Each row was made from one small tree. The marks that hang from a mark follow it in brackets, in alphabetical order. Every link used is in the known rows. Write each row's tree.
Known rows
tafe{fakul}: [ 2.24 -2.99 -0.65  2.06  4.05  5.53 -2.88 -0.78 -0.65  0.23  2.63 -0.37
 -1.36 -1.12  2.85 -0.67  0.54 -2.61 -1.83 -2.50  1.57 -1.67 -1.95  1.83
 -0.22 -1.05  1.32  0.85  2.32  3.32  0.54]
levuti{gesib{tafe{rogis}}}: [-1.97 -1.88  0.34  0.41  0.58 -0.67 -2.83  0.97 -4.70 -0.46  1.45 -3.33
 -0.56  0.41  1.90 -0.21 -0.43 -0.42  3.41 -3.45  1.80 -1.50  1.55  1.28
 -2.12  1.56 -1.73  0.18  2.19 -0.68 -0.61]
bupudut{levuti{gesib} tafe{fakul rogis}}: [-2.66 -0.03  2.15  1.28  0.41  0.07 -1.25 -2.03  1.00 -3.51  3.80 -0.19
 -3.47 -0.39  4.31 -0.69 -2.42 -2.19 -0.03 -1.86  3.67  2.96 -0.64  0.17
 -1.57 -0.91 -0.94  4.42  2.29 -0.46  0.83]
gesib{tafe{bupudut petip{pesusob}}}: [ 1.60  0.40 -1.23 -0.71 -0.45  1.65  1.93  1.31 -0.93  1.71 -3.85 -0.47
  2.82  0.48 -0.29 -0.54  2.79  3.27  1.45 -1.00 -0.74 -1.28  1.07 -0.09
  0.74  2.28  0.69 -2.60 -1.14  1.10 -1.50]
fakul{tafe{bupudut{levuti} petip{pesusob} rogis}}: [ 1.19  1.19  1.24 -0.66 -1.80 -1.71  2.84  1.77  0.86  1.41 -1.59  3.09
  0.85  1.21 -1.52  0.28  2.27  0.55 -1.44  0.93 -2.09  0.93 -0.95 -3.26
  2.99 -1.27 -1.47 -3.29 -2.47  0.26  2.20]
nabu{fakul{tafe{bupudut petip rogis}}}: [ 2.25  1.65  2.07 -0.19 -0.26 -0.94 -0.58  0.22 -2.20  3.57  3.20  0.29
  1.60 -0.92 -3.48  1.99  3.17 -0.83 -0.79  3.46 -1.19 -2.55 -1.59 -0.39
  1.87 -1.17 -1.24 -3.38 -1.80  0.72  2.89]
nabu{fakul{tafe}}: [ 2.46 -1.70  2.35 -0.07  3.48  7.32 -2.40 -1.16 -4.76  3.09  5.25 -1.87
 -0.56 -0.92  1.12 -0.08  3.17 -1.31 -2.47 -0.51  1.30 -2.89 -3.10 -2.11
  0.22 -4.21 -0.61 -1.74  0.43  5.04  5.06]
rogis{tafe{bupudut}}: [ 0.66 -1.07 -1.79  0.25  0.89  3.10 -2.25 -3.01 -1.57  0.33 -0.20 -1.55
  1.89  0.38  1.05  1.31  1.09 -1.29 -1.16  1.48 -2.47 -2.40  0.68  0.38
 -1.59 -1.74  1.90 -0.94  0.58  1.25 -0.21]
levuti{gesib{tafe{bupudut rogis}}}: [-1.75 -1.56  0.29 -0.46 -1.62 -2.33 -1.71 -0.32 -3.87  0.04 -0.33 -2.07
  0.30  0.10  0.89  1.56 -1.39  0.58  4.18 -1.85 -0.74 -1.65  1.79 -0.56
 -1.76  3.11 -2.23 -0.27  1.31 -0.91 -1.55]
tafe{bupudut rogis}: [ 2.04 -1.16 -1.49  0.93 -0.45  0.66 -2.36 -0.62 -0.54  0.63  0.08  0.25
  0.56  0.11  1.42  1.15  1.88 -1.92  0.20 -0.33 -1.88 -3.11 -0.18 -0.47
  0.48 -0.03  0.07 -1.68  0.65  1.48  0.51]
levuti{gesib{tafe{bupudut fakul petip{pesusob} rogis}}}: [-2.42  0.06  3.36  1.43 -1.64 -5.35  1.22  1.90 -0.34  0.05 -2.84  1.09
  1.68 -0.97 -2.33  0.55 -1.79  0.75  3.36 -1.99  0.15  1.57  1.05  2.59
 -0.52  4.96 -0.67  0.09 -0.98 -1.74 -3.39]
gesib{tafe{bupudut{levuti} fakul petip{pesusob} rogis}}: [-1.22  0.80 -0.10 -0.77 -1.38 -4.23  1.74  2.10  2.50 -0.12 -4.33  2.37
  1.00  0.34 -1.41 -0.20 -0.53  0.43  2.28  0.22  0.28  1.64 -0.36  2.06
  0.49  3.97 -0.33  0.69 -1.88  0.08 -1.81]
rogis{tafe{bupudut petip{pesusob}}}: [ 0.56  0.76 -0.28  0.76 -0.39  1.56  1.53 -0.81  0.30  1.26 -2.79  0.55
  3.70  0.37 -1.88  0.45  2.01  1.22 -0.80  0.65 -3.21 -1.19  1.98  0.99
  0.85 -0.31  2.95 -2.93 -2.22  0.00 -1.04]
tafe{bupudut{levuti{gesib}} fakul petip{pesusob} rogis}: [-1.99 -0.11  2.42  0.28 -2.52 -3.37  2.40  2.06  1.83 -1.67 -2.10  2.58
 -0.46  0.77 -1.91  0.50 -2.36  0.17 -0.04 -1.33 -1.29  2.83  0.24 -0.11
  0.37  1.56 -0.19  0.88 -1.19 -1.42 -0.77]
tafe{bupudut fakul rogis}: [ 0.87 -1.85 -0.71  2.19  1.25 -0.35 -1.82 -0.29  0.91 -0.23  0.37  1.60
  0.08 -1.02  0.92  1.25  0.04 -3.46  0.02  0.02 -0.35 -1.20 -1.61  1.71
 -0.01  0.93  0.59  0.37  1.39  2.05 -0.60]
bupudut{levuti tafe{fakul}}: [ 0.55 -0.46 -1.43  0.58  3.31  5.81 -1.30 -2.04  2.61 -1.36  3.16 -1.18
 -3.46 -0.54  5.37 -2.23  0.48 -1.04 -2.20 -0.75  3.76  1.63 -2.04 -1.18
 -0.72 -3.61  0.12  3.39  2.43  3.15  1.58]
rogis{tafe{bupudut{levuti} fakul petip}}: [-0.12  0.74 -2.53 -0.81  1.05 -0.25 -0.59 -1.94  1.65 -0.03 -0.55 -0.11
 -0.11 -0.93 -1.88 -0.39 -1.91 -0.42 -2.15  3.95 -1.32  0.63  1.19  1.61
 -0.26 -0.56  1.52  2.10  0.55 -1.23 -1.55]

Write each row's tree
[-0.69  0.29  3.54 -0.68 -2.50 -2.69  2.71  1.31 -1.34  0.21 -0.84  1.79
  0.34  1.00 -1.29  0.41 -0.80  1.43 -0.53 -0.63 -1.82  1.85 -0.04 -4.34
  1.96 -1.33 -2.17 -2.03 -1.73 -1.51  1.70] => fakul{tafe{bupudut{levuti{gesib}} petip{pesusob} rogis}}
[ 0.60  2.04  0.00  0.48  0.82 -0.69 -0.02  0.22  3.96 -1.33  2.02 -0.11
 -1.48 -0.57  2.11 -0.99  0.86 -1.50 -0.33  0.60  3.50  1.78 -1.19  1.35
  0.50 -0.94  0.02  1.28  0.25 -0.81  1.27] => bupudut{levuti tafe{fakul petip rogis}}
[ 1.92  0.70 -1.16 -1.13 -0.61 -1.90  0.92  0.72 -0.50  1.35  1.45  1.60
  0.07 -0.29 -1.32  0.29  1.54  0.63 -1.00  2.48 -1.27 -1.43 -1.02 -3.17
  2.81 -2.24 -1.72 -1.54 -0.90 -1.22  1.58] => fakul{tafe{bupudut{levuti} petip rogis}}
[ 0.50  0.88  0.13  0.38 -1.30 -2.57  1.77  2.24  3.75 -0.87 -3.12  3.45
 -0.21  1.04 -1.73  0.31  0.32 -0.74 -0.06  0.17 -1.14  2.05 -1.03  0.77
  1.38  1.19  1.03 -0.33 -1.96  0.24 -0.45] => tafe{bupudut{levuti} fakul petip{pesusob} rogis}
[ 2.16 -1.27 -0.23  1.90  1.01  2.61  2.37  1.23  1.81  0.87 -1.98  2.65
  0.65 -0.94 -0.70 -0.34  1.57  0.12 -1.49 -0.77 -0.92  0.34 -1.43  0.54
  1.57  0.66  2.00 -1.13 -0.85  2.12 -0.98] => tafe{bupudut fakul petip{pesusob}}
[ 1.45  1.46 -0.17 -1.00 -2.39 -0.93  1.92  1.71  1.95 -0.87 -3.68  2.39
  1.54  2.27 -0.87  0.29  2.17  1.10 -0.81  0.17 -2.58  0.64  0.71 -1.28
  2.00 -0.08  1.13 -2.58 -2.05  0.27  0.89] => tafe{bupudut{levuti} petip{pesusob} rogis}
[-2.54  1.74  4.21  1.57 -0.91 -1.63  2.40  0.71  2.99 -3.00  0.30  1.22
 -1.82  0.30  1.15 -0.57 -1.35 -0.10  0.22 -2.82  2.56  4.28 -0.30  0.81
 -0.28  0.05 -0.04  0.98 -0.93 -1.48  0.48] => bupudut{levuti{gesib} tafe{fakul petip{pesusob} rogis}}
[ 0.91 -0.94 -4.36 -2.52  0.11  3.29 -1.14 -0.95 -1.02 -0.14 -0.87 -2.22
 -1.14  0.74  2.94  0.04 -0.16  1.56  0.38  0.78  0.10 -1.73  0.33 -2.72
 -1.81 -0.51 -0.43  1.51  0.95  1.09 -0.68] => gesib{tafe{bupudut{levuti}}}
[-2.79 -1.16  1.49  1.10  0.85 -4.41 -0.51  1.78 -2.78  0.36  1.12 -2.34
 -0.11 -1.20 -2.04  0.04 -1.63 -0.01  3.80 -2.29  3.05 -0.23  0.62  3.94
 -0.53  3.96 -1.02  1.08  1.93 -2.04 -2.82] => levuti{gesib{tafe{fakul petip rogis}}}
[-2.38  0.47 -0.41 -1.91 -1.11 -3.22 -0.54  1.32 -3.26 -1.27  0.10 -3.48
 -0.42  1.38 -1.57 -0.40 -1.61  2.88  2.49 -1.31  2.26 -1.03  2.19  0.63
 -0.40  1.75 -2.27  0.25  0.88 -3.10 -0.45] => bupudut{levuti{gesib{tafe{petip rogis}}}}
[ 1.50  2.55  2.42  1.74 -0.51  0.81  2.46  0.95  2.07 -0.57 -1.03  0.75
  1.57  1.06  1.99 -0.43  4.99 -0.02  0.26 -2.66  1.20 -0.04 -0.17  1.50
  1.54 -0.16  0.69 -3.10 -2.13  1.03  1.52] => bupudut{tafe{petip{pesusob} rogis}}
[-3.01 -1.47 -1.13  0.11  0.78  0.37 -1.87 -3.37 -0.70 -1.84  1.52 -1.03
 -1.54 -0.17  0.14  0.44 -4.20 -1.48 -2.02  1.61 -1.29  1.95  1.47 -0.52
 -2.91 -1.32  1.04  4.51  1.93 -0.91 -0.65] => rogis{tafe{bupudut{levuti{gesib}} fakul}}
[-1.98 -2.20 -1.83 -2.23  0.77  4.05 -1.89 -0.03 -4.15 -1.37  1.10 -4.31
 -2.04  1.03  3.23 -1.42 -1.79  2.33  0.71 -2.61  2.69 -0.72  1.16 -2.76
 -2.66 -0.37 -1.03  2.40  3.01  0.63  0.40] => bupudut{levuti{gesib{tafe}}}
[-0.60  2.59  1.29  1.41  0.45 -0.72  2.37  0.92  4.93 -1.70 -1.05  2.54
 -1.28  1.27  1.67 -0.80  1.67 -0.75 -0.65 -1.30  2.69  3.20 -0.69  1.80
  1.22  0.06  1.31  0.35 -1.69  0.77  1.31] => bupudut{levuti tafe{fakul petip{pesusob} rogis}}
[ 2.42 -0.07 -2.99 -0.53  1.34  1.96 -0.47 -0.70  2.62 -0.10 -0.07  0.88
 -1.60 -1.02 -1.07 -0.94 -0.66  0.84 -1.82  2.07  0.00 -0.14 -1.14 -0.30
  0.90 -0.96  1.18  1.96  0.99  0.03 -0.43] => tafe{bupudut{levuti} fakul petip}
[ 1.60  1.01 -4.21 -3.26 -0.48  1.15  0.13 -0.19 -0.55  0.78 -1.59 -2.13
  0.09  0.65  0.07 -1.57 -0.04  3.90  1.50  2.04  0.70 -1.33  0.56 -1.52
 -0.32 -0.46 -0.50  0.49  0.31 -0.81 -1.68] => gesib{tafe{bupudut{levuti} petip}}
[-0.36  0.20  0.98 -1.79 -2.10 -2.83  0.60  0.24 -1.87  0.36  2.23  0.48
 -0.76  0.07 -2.19  0.23 -1.67  1.36  0.11  1.00 -1.70 -0.30  0.03 -3.78
  0.34 -1.88 -2.45 -1.01  0.29 -3.05  1.21] => fakul{tafe{bupudut{levuti{gesib}} petip rogis}}
[-2.81 -0.79  1.24 -0.14 -0.97 -1.34  2.01 -0.50  0.72 -1.64 -2.61  0.88
  0.49  0.30 -2.62 -0.09 -3.44  0.72 -2.16  0.93 -1.98  3.56  2.37  0.36
 -0.53  0.36  1.56  1.30 -1.00 -1.48 -1.67] => rogis{tafe{bupudut{levuti{gesib}} fakul petip{pesusob}}}
[ 1.75  0.09  2.44 -0.09  0.43  1.20 -2.06 -1.56 -2.76  3.03  3.21  0.35
  0.46 -1.04 -0.88  2.28  2.06 -2.65 -0.30  2.02 -1.28 -2.73 -2.32 -2.10
  0.60 -1.46 -1.01 -2.41 -1.17  2.50  3.81] => nabu{fakul{tafe{bupudut rogis}}}
[ 0.85  1.61  1.04  3.00  1.38 -0.54  0.10  0.18  2.93  0.24  2.61  0.31
 -0.25 -1.38  1.54 -0.81  1.96 -2.02  0.69 -0.41  3.62 -0.43 -1.76  4.01
  0.80 -0.02  0.06  0.51  0.35 -0.34  0.11] => bupudut{tafe{fakul petip rogis}}
[ 0.06  0.95 -1.54 -1.30 -0.62  1.32  1.51 -0.58  1.25 -0.35 -4.11  1.02
  1.88  1.92 -1.28  0.26  0.95  1.76 -1.56  1.87 -2.87  0.77  2.16 -0.56
  0.18 -1.42  2.60 -2.10 -2.60 -0.43 -0.08] => rogis{tafe{bupudut{levuti} petip{pesusob}}}
[-2.71 -1.48 -1.40 -1.89 -0.92  1.97 -2.01 -2.98 -2.39 -1.96  0.52 -2.54
 -0.02  0.81  0.79  0.58 -3.64  0.37 -1.42  1.48 -2.22  0.42  2.64 -2.73
 -2.70 -2.04  0.55  1.85  1.80 -0.97 -0.17] => rogis{tafe{bupudut{levuti{gesib}}}}
[-0.84 -1.64 -0.39  0.24  0.60 -1.22 -0.39  0.14 -2.55  0.81  0.54 -2.16
 -0.55 -2.58 -1.86 -0.95 -2.20  2.25  1.82 -0.05  1.18 -0.95  0.07  0.75
 -1.69  2.70 -0.76  2.70  2.31 -1.99 -4.37] => levuti{gesib{tafe{bupudut fakul petip}}}
[ 0.89  0.28 -1.78  1.22  1.59 -0.52 -0.62 -1.45  0.85  1.07  0.19  0.18
  1.61 -1.50 -2.38  0.35 -0.65 -1.24 -1.63  2.64 -1.22 -0.72  0.42  2.99
 -0.53 -0.06  1.98  0.39  0.42 -1.43 -1.95] => rogis{tafe{bupudut fakul petip}}
